Each row comes from the steps of one path. Every step used is in the known rows, and no mark comes twice. Write the path behind each row, first mark first.
Known rows
C, F, M, V, K, L, G: [-17   8   8 -15 -11   4  -6  -4   5  16   5   5  -7 -12 -21 -14  11  14
  16  -1  -5   7   3  -8  -3 -13 -13  10   4  -2  -4   7  18   6 -26  21
  10  -1]
M, F, K: [ 17 -10  10  13   4  29  13  -9   9   7  16 -17   3   7   5 -10 -12   5
   6  -4   5 -21   6  16  22  11   1  -3  -4   0  17 -11  -3   4  14   5
 -16 -11]
K, F, Q, X: [  8  10  -8  10 -11   7  -1 -15  10  10  -9  -2 -17   7   4  -6 -25   8
  -2   4  -6  -1   4   8 -11  14  -4   5  20   4   1  14   3 -18  -3  -7
 -16  21]
F, G, L: [ -3 -10  -2  14 -10  -5  -5   5   7 -14  -5   0   8 -10   4   5   6  -2
 -10   5 -13   3   0   6  -8 -14  29  -4  -6   0   8  18  -4  -4  -3 -10
  -1  -5]
J, Y, M, V, K, F, C: [ -4   6  16   9  11 -14 -25  22 -19  -9  16  -3  -7  16  13  10  13  -4
 -30 -12   3   6  -5 -17 -22 -19 -20  -7 -11   8 -12  19  12  -4  -2   7
  -6  10]
F, C, G, L, K: [-26  -7 -22   5   0 -11  -1  22 -17   7  14  15 -13 -19  13  17  22  -4
  -8  -9  -2 -10  -1   0   3 -24  -2 -18 -30 -16   1  10  -3 -19 -11 -20
   1   8]
G, L, F, D: [ -8 -10  -3  -3 -11   7  15 -21  -1  -8 -17  -5  -4 -20   3  -5   4  10
  -4  13 -14  11   9  -5 -10  13  23 -17 -28   1   0  16 -23   1  -4  -6
   7  -4]
F, M, Y, J: [ 10  -4  -9 -13   1  -8   0  -5   5 -19 -11 -12  13 -18 -13  12   8  -9
  18   3   8  16   2  -8   2   1  -8  24   9  12  11  -7  -3  -4  28  -1
  13 -17]
Q, F, M: [  6  13 -13  -7   1  -3   0  -7   5 -11 -13   5  10  -7 -19 -10  -7 -11
  24  -2  -5  -2  -1  10  21  -6   2  -3  12  -4   7 -13  10  12   8  -1
   4  -9]
M, V: [  6  -7   7  -7  -1   3   5   8   7   0   4  -9  -1  13  -4  -8 -11   1
   7  -8  -2  -2   7  -1  12   3  -9  12  13  -4  -9  -8  17  -2   7  10
  -6  -7]
Y, J: [ -2  -4  -3 -11   5  -5  -3  -1   6  -1  -5   9  26  -4  -6  13  -7  -5
   6   4   9   2  -3   0   9   6   0  15  13   7  -1 -10   8   0  20   3
   1  -9]
L, F, D: [  0   5   0 -10   4  11  15 -17   1   4 -14   0  -9 -13   3 -10  -6   6
   0  13 -11   2  18  -3   7  15   8 -15 -11   0  -4  -1 -10   3  -2  -1
   3  -6]
K, L, F, M: [  4  -2  -2   1 -16   0  15 -19   9  11  -9  -2  -4 -31 -14 -10  10   8
  13   6 -18  -5  11  -8   7  16  -6   9  -5  -8  17  10  -7  21  -6   7
   5  -5]
X, Q, F, G, L: [  6  10  -8  -5  -6 -13 -13  20  10 -26  -8   6  16 -10   4  10  18 -19
  -9  14  -3  -6 -17  18 -17 -16  27 -15  -8  -3  -1   5  -1   6   4   5
   9  -1]
Q, F, D: [  2  11  -4 -13   8  12   3 -21  -1 -15  -8   2   4  -6  -4 -17 -17  -7
   8   6  -6  -7   1  17  18   4  19 -23   7 -10  -4 -15   4   2   4   1
   2  -7]
C, F, M, Y, J: [  6  -2 -11 -31  -5  -4  10  -5  12 -11 -24  -8   8 -27 -15  20  14  -9
  23   7  14  15  -1  -8  -8  -2   0  22  11  10   8  -8  -5   6  13   0
  20 -13]
M, F, X: [ 24 -15   0   9   7  20  15   0   0   3   2  -6   3   8   7 -22 -16   5
  10  -6   8  -6  -9   8  22  -2 -23   3  -1   5  22  -9   2   0   9 -10
 -11  -6]
F, G, L, K, V: [-28  -8  -9  15   1 -10  -4  10  -3  -3   9  11  -4 -13   3  10  17   3
   4  -9  -8   8  15  -8 -10 -26  33   4 -19  -3  -6   2 -19 -11 -21  -3
  12  -3]
X, Q: [ 30  -3   2  -7   0  -2   3  18   2   5   3  -5   7   6   7   7   4  -3
   4   9  17  -6  -7   7   8  11 -15   1  12  -8   0  -9  13  12  10   4
   4  -1]
J, Y, M: [  2  -7  -3   8   7  -8 -15  10 -20  -8   4 -12   3  13  14  10  -6  -8
  -9   2  10   1  -8 -17   4  -3   0  -8  -1   0 -15   6  -4   2  15  -7
   8  -6]
G, L, F, M, Y, J: [-11 -11 -16 -15 -15 -20   9  -8   7 -26 -26 -14  13 -31  -9  16  24  -6
   9  10  -1  25  -3 -21 -21   3   6  19 -27  23   8  12 -28  -2  19  -2
  16 -14]
L, F, Q: [-11   7 -12  -9   1   4  15   0   5  13 -27   4  -1   8  10 -13 -14  -3
  -3   9  -2  -2   5 -11  10  13   6  -6  -2  10  -4   5 -11  -2  -2  -7
  -1   8]
F, M, V, K, L, G: [-11   4  10   4  -5  -2 -14  -7  -1   8  19   1   0  -2 -19 -21   2  15
   9  -4 -10   3   4  -6   6 -11 -20  11   3  -1  -2   8  19  -2 -10  21
   4  -5]
X, Q, F, M, V: [ 29  18  -1 -21  -2  -2   0  18  13 -18  -9  -2   2  -6 -20  -5   9 -15
  20   3  -1   1  -4  10   8  -6 -18   8  13  -5  -9 -15  18   9  13  20
  12  -3]
K, F, X: [ 22  -8  -8   6  -9  19   8  -8   3   4  -2  -4  -8 -11   4  -3  -3   4
   6 -12   9   4  -2   9  -2   5 -17   5   6  -1  18   3  -1   0  -5 -10
   5   4]
J, Y, M, F, L: [  6  -3   6  14  16   6  -5  15 -17 -16   2  -7  14  15  17   3   4  -3
 -25   2   0  -1 -14 -24  -3  -6  -5 -12 -10  15   1   0 -12  -3  17 -16
   5  -4]
G, L, K, V: [-27 -18 -11   6  -5 -10   5   1  -8   6  13   3  -1  -4   2   9   7   8
  17 -14  10   6   7 -12   0  -9  15   4 -17  -9  -9  -7 -18  -6 -14  -3
  11  -2]
M, V, K, F: [  6   1  14  -9  -1   4  -7  -7   7   0  18   0  -3  18  -9  -1  -8  15
  -5 -17   4  10  -1   4  -8   2 -19   4  10   2  -2  -4  16   2  -3  19
 -13   0]
Y, M, V, K, F: [  8   1  13  -6   4   0 -11  -4 -11  -9  13  -1   4  20  -5  -3 -10   6
  -4 -18   8   4 -12  -9 -22  -6 -22   5   5   1 -12  -1   9  -2   4  19
  -9  -7]
J, Y, M, V, K, L: [ -9 -11  20   3   0  -8 -18  -5 -16  -9  24  -6  -4  18   1  -5   1   5
 -17  -8   4   5 -14 -19  -3  -4 -11  -1  -1  -3 -17  10   3   6   6  21
   0  -2]
F, M: [ 18   0  -3   6  -1   5   4  -3   2  -1  -7  -1   1  -9 -13  -3  -3   3
  20   1  -1   4   8   3  18   1  -9   8  13  -7  11  -5   9   9   7  -6
   5 -10]
Q, X, F, D: [ 14   9  12   3   4   7   3 -20   4   8  -5  -3 -14   4  -8   0 -19   6
   4  22  -7   4  16  21  -6  28  12   7  20  -5 -11 -14   0  -7   1  -8
  -7  10]
V, K, F: [  5   1   6  -1   2   0  -8 -16   0   6  16   4   4  11  -2   6  -8  15
  -3 -11  12   7  -6   8  -3   7 -13  -9  10   0   9  -3  11   9  -5   5
 -13  -1]
X, F: [ 12   3   1  -4   3  -2   3   5   2  13   1  -8  10  15  -5   9  -9  -9
   5   8  10  -7   1  12   7  24   5  11  16  -4   0 -19   1  11   2  -5
   0   2]
F, C, G, L: [ -6  -4 -11  15  -7 -19  -1  15  -7   4   2   7   3 -19  11  10  17 -11
 -16  -7   1 -10  -2   4   4 -15   7  -6 -20  -8  12  14  13 -10  -5 -13
  -9   4]
Y, M, V: [ 10  -7   8  -5   3   1   0  10 -11  -9  -3  -8   7  17  -3  -8 -14 -11
   7  -9   3 -10  -5 -13  -5  -4  -8  14  10  -5 -18  -5  10  -5  14  13
  -3 -13]
G, L: [ -2 -19  -5   8 -13  -5   4  -4  -1  -7   0  -7  10   1   1   5  -3   3
   4  -2   5   2  -9   2   2   3  12   0  -4  -3   4   8  -3   2   4  -8
  -2  -4]
J, Y, M, V: [  3  -7   7   1   7  -6 -13  16 -11 -14   7 -14  -5  18   7   5  -3  -8
  -9  -5   4   3  -3 -21   0  -4  -7   4  -1   3 -25   6   2  -7  13   6
   7  -5]
M, V, K: [ -3  -5  20 -10  10  -3  -3  -1   3  -1   9   4   3  29  -7 -10 -11   9
   4 -13   9   8  -3   2  15  -6 -15   4  16   4 -11 -14  22   4   6  18
 -13  -3]
M, F: [ 18  -9   3   7   5   7   7   2   1   5  13  -9  11  17   3 -16 -19   6
   6   0   2 -17  -5   4  20   9 -10   2  -1  -3  16 -10   8   4  14   1
 -24  -9]
V, K: [ -3  -7  10  -4   9  -5  -3  -9  -2   3   8  11  10  22  -1  -3 -13   9
   5  -6  15   5  -8   6  19  -1 -10  -8  16   0   2 -13  15  12   5   4
 -12  -6]

Which path is each row?
[-24   5  19   1   3 -16 -18   3  -6 -10   6   7  -9   3   6  -1  19  -2
 -34   3 -21   6   1 -26 -23 -16   6  -8 -20  12 -19  22 -12   6  -5  24
   1  -2] -> J, Y, M, V, K, L, F, G
[-22   1  -7  10  -4  -8 -12  11   2   0   0   9 -17  -2  -3  21   6  -2
  -1  19 -19   6   6  14 -30  -2  23   6  -3  -1 -13   6 -26 -17 -10 -17
   0  13] -> Q, X, F, G, L, K
[  0  -3  10  16   0   9  12 -12  11  16   8  -7  -1  -3  -1   1   0   0
  12 -15  16  -6  23   8  18   7  21  17   6  -4   0 -17   1   5  -3  11
   6  -7] -> F, K, V
[-23   1  14   2  -1 -18   6  -5  -4  22  -1  14   3  -6   8  -9  11   2
 -10   2  -4 -14   2  -6   5   3  -7 -12 -10  -2  16   9  10  21 -17  12
 -17   9] -> V, K, L, F, C
[ -7  12  -1  -2   4  -6   2  10  10   4 -17   8   1  -6   3   0   3  -7
  -8  12 -18  -3  16  -3  -3  -4  16  -3  -5   7   0   6  -3   5  -3   0
  -3  -6] -> L, F, G
[ -4   8  10  -2   7   7  -2 -13   1   0   0  14  10   6   1   9   8  15
 -15 -12   4  14  -6   1 -12   0  -9 -13  14  10  13  -6   5   6  -5  -7
   2   5] -> V, K, F, L
[-14  20  -6  -4  12   0  -6  22  -3  17  -6  -1  17  12   5   7   7 -10
  -9  14   2  -3   3  -1  -7  10  10   6   9  15  -7 -12  -2 -11 -10 -18
  21   8] -> X, F, L, G
[-19  11   2  -6  14   4   4   9  -2  11  -7  16 -10  13  -2  20   5   1
   5   8  -9   7   9   5 -13  13  -4   4  21   5 -14 -22 -17 -13  -6 -25
   6  17] -> Q, X, F, L, K
[ -4   9  10 -12  -4  -4  -1 -22  10 -14   6   8   4  -4 -30 -23  -2   2
  16 -13 -11   2  -6   9  15  -8 -10   1  11  -6   4 -10  16  18  -1  29
  -6  -7] -> Q, F, M, V, K, L
[-19  -2 -12   0   2  -1  -7  19  -4  -3   6   8  -4  -2   2  24  15  -4
  -6  12 -13   0   4   8 -18  -4  27  -4 -16  -5  -4   2 -29  -6 -15 -18
  13   5] -> X, F, G, L, K
[  3   0 -12 -12   5   6   8  -4   2  -7 -16   6   5  -1  -1 -17 -13 -17
  19  -8  11  -1 -10  15  21  -8  -2  -8  12  -1   5 -15   5   6   3  -5
   5  -1] -> Q, F, X
[ -8 -13 -16   0  -6  25   2 -20 -11 -11  18  -5 -19 -25   3   9   9  22
   0   0 -12  11   8   4 -23   4   9 -25 -25 -17   1  15 -30 -15 -16 -15
  14   2] -> G, L, K, F, D
[ 11  -3  -7  14  12   9  -7  11 -18  -7   2 -14   2  28  25 -13 -20  -7
 -21  11   6  -7 -15 -21   9  -1  -1 -11 -15  10  -3  11 -16 -12  17 -10
  -5   6] -> J, Y, M, F, Q
[-11   4 -14   3   5   5  -1  20 -12  18  16   6 -16  -9  13  12  12   1
   1  -6  -5 -15  11   1  -7  -7 -17 -12  -8 -15  11   8   0  -7 -17 -13
   0  13] -> L, K, F, C
[  0   9  -2  -1   1   9  -3 -15   1   7   2   6  -3  19   7  -6 -15  11
 -12  -5  10   8  -6   4   1   5  -7 -11  11   7   8   5   3  -2  -8  -2
  -7  12] -> V, K, F, Q
[ 46  -3  -5  -1  -7  17   7  10   4   5   3  -7 -11 -15   9   7  12   4
   3  -1  19   6  -8  11 -11  10 -33   4   5  -4  14   4   1   6  -1  -5
  16   9] -> K, F, X, Q
[  5   5  11  11   2   7   8  -5  12  22   8 -10   2   3  -6   9   3  -7
   8  -5  22  -6  24  16  10  24  28  26   5   0  -1 -30  -9   9  -9   9
  11   2] -> X, F, K, V
[  5 -15   8   9 -14  22  11 -24  10  12  16 -13  -6 -17   0  -3   2   5
   5  -2   2 -21  10  16  13  20  10   2   6 -17  14   1  -2  11  -2  12
   2  -5] -> F, K, L
[ 25  -6   8   7   9  25  11 -17  -5  -5  12 -10   3   1   4 -22 -20  13
   0   9  -8 -11   6   8  17  10   1 -11  -6  -6  15 -10   1  -3   9  -1
 -13 -11] -> M, F, D
[-24  -2  11   6   2 -14 -35   8 -21   2  30  -9   0  21   7  -7   2   2
 -19  -1   1   0 -11 -26  -8 -12 -13  -3 -12   6 -27  20   4 -12  -3  19
   6   0] -> J, Y, M, V, K, L, G
[ -8  18  -6  -5   9  -5 -12   6  10 -14  -9  12  11  -2  -3  -5  -7 -19
   1   4 -14 -14   0  16   8 -15  28 -12  11  -2   0 -10  11   4   1   2
  -5  -7] -> Q, F, G
[-23   6   9   0 -11  -7   8 -30   6  20 -14  17 -13  11   2 -21 -18  14
  -5   9 -10   3   1  -4  -2  15  -5  -6   9   9  -3  11  -4   2  -8  10
 -22  20] -> V, K, L, F, Q, X
[ 23   9   7  -5   1   5   6  11  11   1  -7  -9  -2   4 -25   0   0  -5
  14   4  -6   6  12   9   6  13  -8  32  14  -1  -3 -15   7   5   3   4
   8  -1] -> X, F, M, V
[-21  -4 -10   5 -19  -9   9 -11  11   2 -35   3 -11   5   7  -9 -15   3
  -4  14 -12   9  -2  -9 -14  10  13  -2 -10  16  -9  22 -20 -15  -2 -10
 -13  18] -> G, L, F, Q, X
[ 14   8  -2  16  14  -5   2  18  -4  15  14   5   4  -1  10  -9   1  -6
 -14  -3  -1 -30   1   7  23 -11 -14  -3 -17  -3  22  -5  24  -7   5  -4
 -29   1] -> M, F, C, G
[  0   0 -32   4 -12   2  -4  -7  -5  -4  18   8 -19 -38 -12  22  25  16
   3 -12 -10  11   2  -1 -14 -10 -13  -9 -29 -13   9  15 -20 -15 -13 -17
  13  -2] -> C, G, L, K, F, M
[ -9  -6  -5  -4 -13  -1   2   5  13  -6 -19   6   2 -21  -1  15  12  -3
  -5   7  -7   2  -3   4 -17 -15  36  -4  -4  -2   5  17  -5   7 -17  -7
   7  -4] -> C, F, G, L
[-22 -11  -7  29  12 -12 -20  22 -22 -17  24  -4  -1   1  18   8  16   2
 -20  -2  -8   3   0 -27 -21 -33  27  -3 -45   6 -10  11 -39 -16  -6  -4
   8  -5] -> J, Y, M, F, G, L, K, V
[  2  17   0   7   6 -14 -12   2  -5  17  19  19  -3  -5   6  10  12   2
 -22 -15   8  -7  -2  12  -2 -13 -18 -12  -7  -2  14   3  27  -2 -11  -2
 -18  10] -> V, K, F, C, G
[ -6   8  15  -3  12   0 -19   7 -13 -21   7   3   0  17   8  16  17   6
 -32 -15   1  25 -11 -23 -27 -12 -16  -8   0  20 -16   9  -4  -7   0   0
  13   6] -> J, Y, M, V, K, F, L
[  8 -11  -5 -17  -7  19  19   0   6  13 -22   4  -9 -12   1  -1  -2  -3
  20  -5  19   8  -5   5   9  -4  -6   1  15  -2   5  -6   1  11 -13 -12
  13   0] -> C, F, X
[-10  13  -5  -4   8 -12  -2  16  -2   0 -11   9  14   0   6  -9  -3 -24
   4   1   1 -24  -3  14  17 -12   6 -12   7  -7   7  -9  21   8   1  -2
 -11   6] -> Q, F, C
[ -4   7  -2  -9  -9   6  13  -7  15  18 -31   9 -19   6   2  -5 -23   0
   9  12   6   1   1   3   0   6   8   4  28   3 -10   4   6  -8  -9  -8
  -9  17] -> C, F, Q, X
[  0 -12  22  -4  -1  -3  -4 -14 -13  -5  14   0   7  14  -7 -14 -10   3
   1 -13   2  -9 -14 -11  -5  -2 -15   9   8 -11 -10  -1  10   8   5  28
 -10 -10] -> Y, M, V, K, L
[ 12  17  -3 -11   7 -15  -3  34   0  -1  -9   6  13  -1  12   0   9 -28
   2  11   9 -24 -10  16  10  -6  -7 -14   4  -9   3 -10  22  12   4   3
  -1  11] -> X, Q, F, C
[ 10   0   5   2   3  17   8  -4   9  14   5 -13   1   7  -3  12   0  -8
   4   7  14 -10  11  24  11  27  15  10   7  -3   2 -18 -10   9   1  -2
   5   1] -> X, F, K
[ 13   1   4 -20  -9  11  16   5  15   2 -19  -1 -11 -14 -20   0   6   2
  24  -4  -3  10  11  -3   5  -6  -8  17  17  -5  -3  -4  12   8  -7   7
  11  -7] -> C, F, M, V
[  2  11  10   2   4  -4   3   0   9   8 -17   7   4  12  -6  14  -4  -2
  -6  13  -4   4   4  10 -12  19   4  15  30  12  -5 -17   1  -4   0 -18
  -1  15] -> Q, X, F, L
[ -3 -13 -14  -6 -18 -14  12  -6   4 -18 -21 -27  -5 -20  -2   0  18  -2
  12   5  -5  16  -1 -19 -12   4   5   4 -26  11  10  15 -25   5   5  -7
  10 -10] -> G, L, F, M, Y
[  8   0   0  22   8   0 -10   3 -13  -5  -3  -9  -9  31  21 -16 -30  -1
 -16  13  -3  -4 -12 -17  -1   0  -5  -4  -3  15 -13  14 -11 -24  21 -11
 -21  14] -> J, Y, M, F, Q, X
[  1 -12 -13   6 -11 -11  -2  -3   0  -1   7   1   4 -10  -2  10   7   2
  -7  -8   4  -1  -9   4   6  -3   8  -3 -16  -5   1   6   4  -6   3  -8
  -5  -5] -> C, G, L
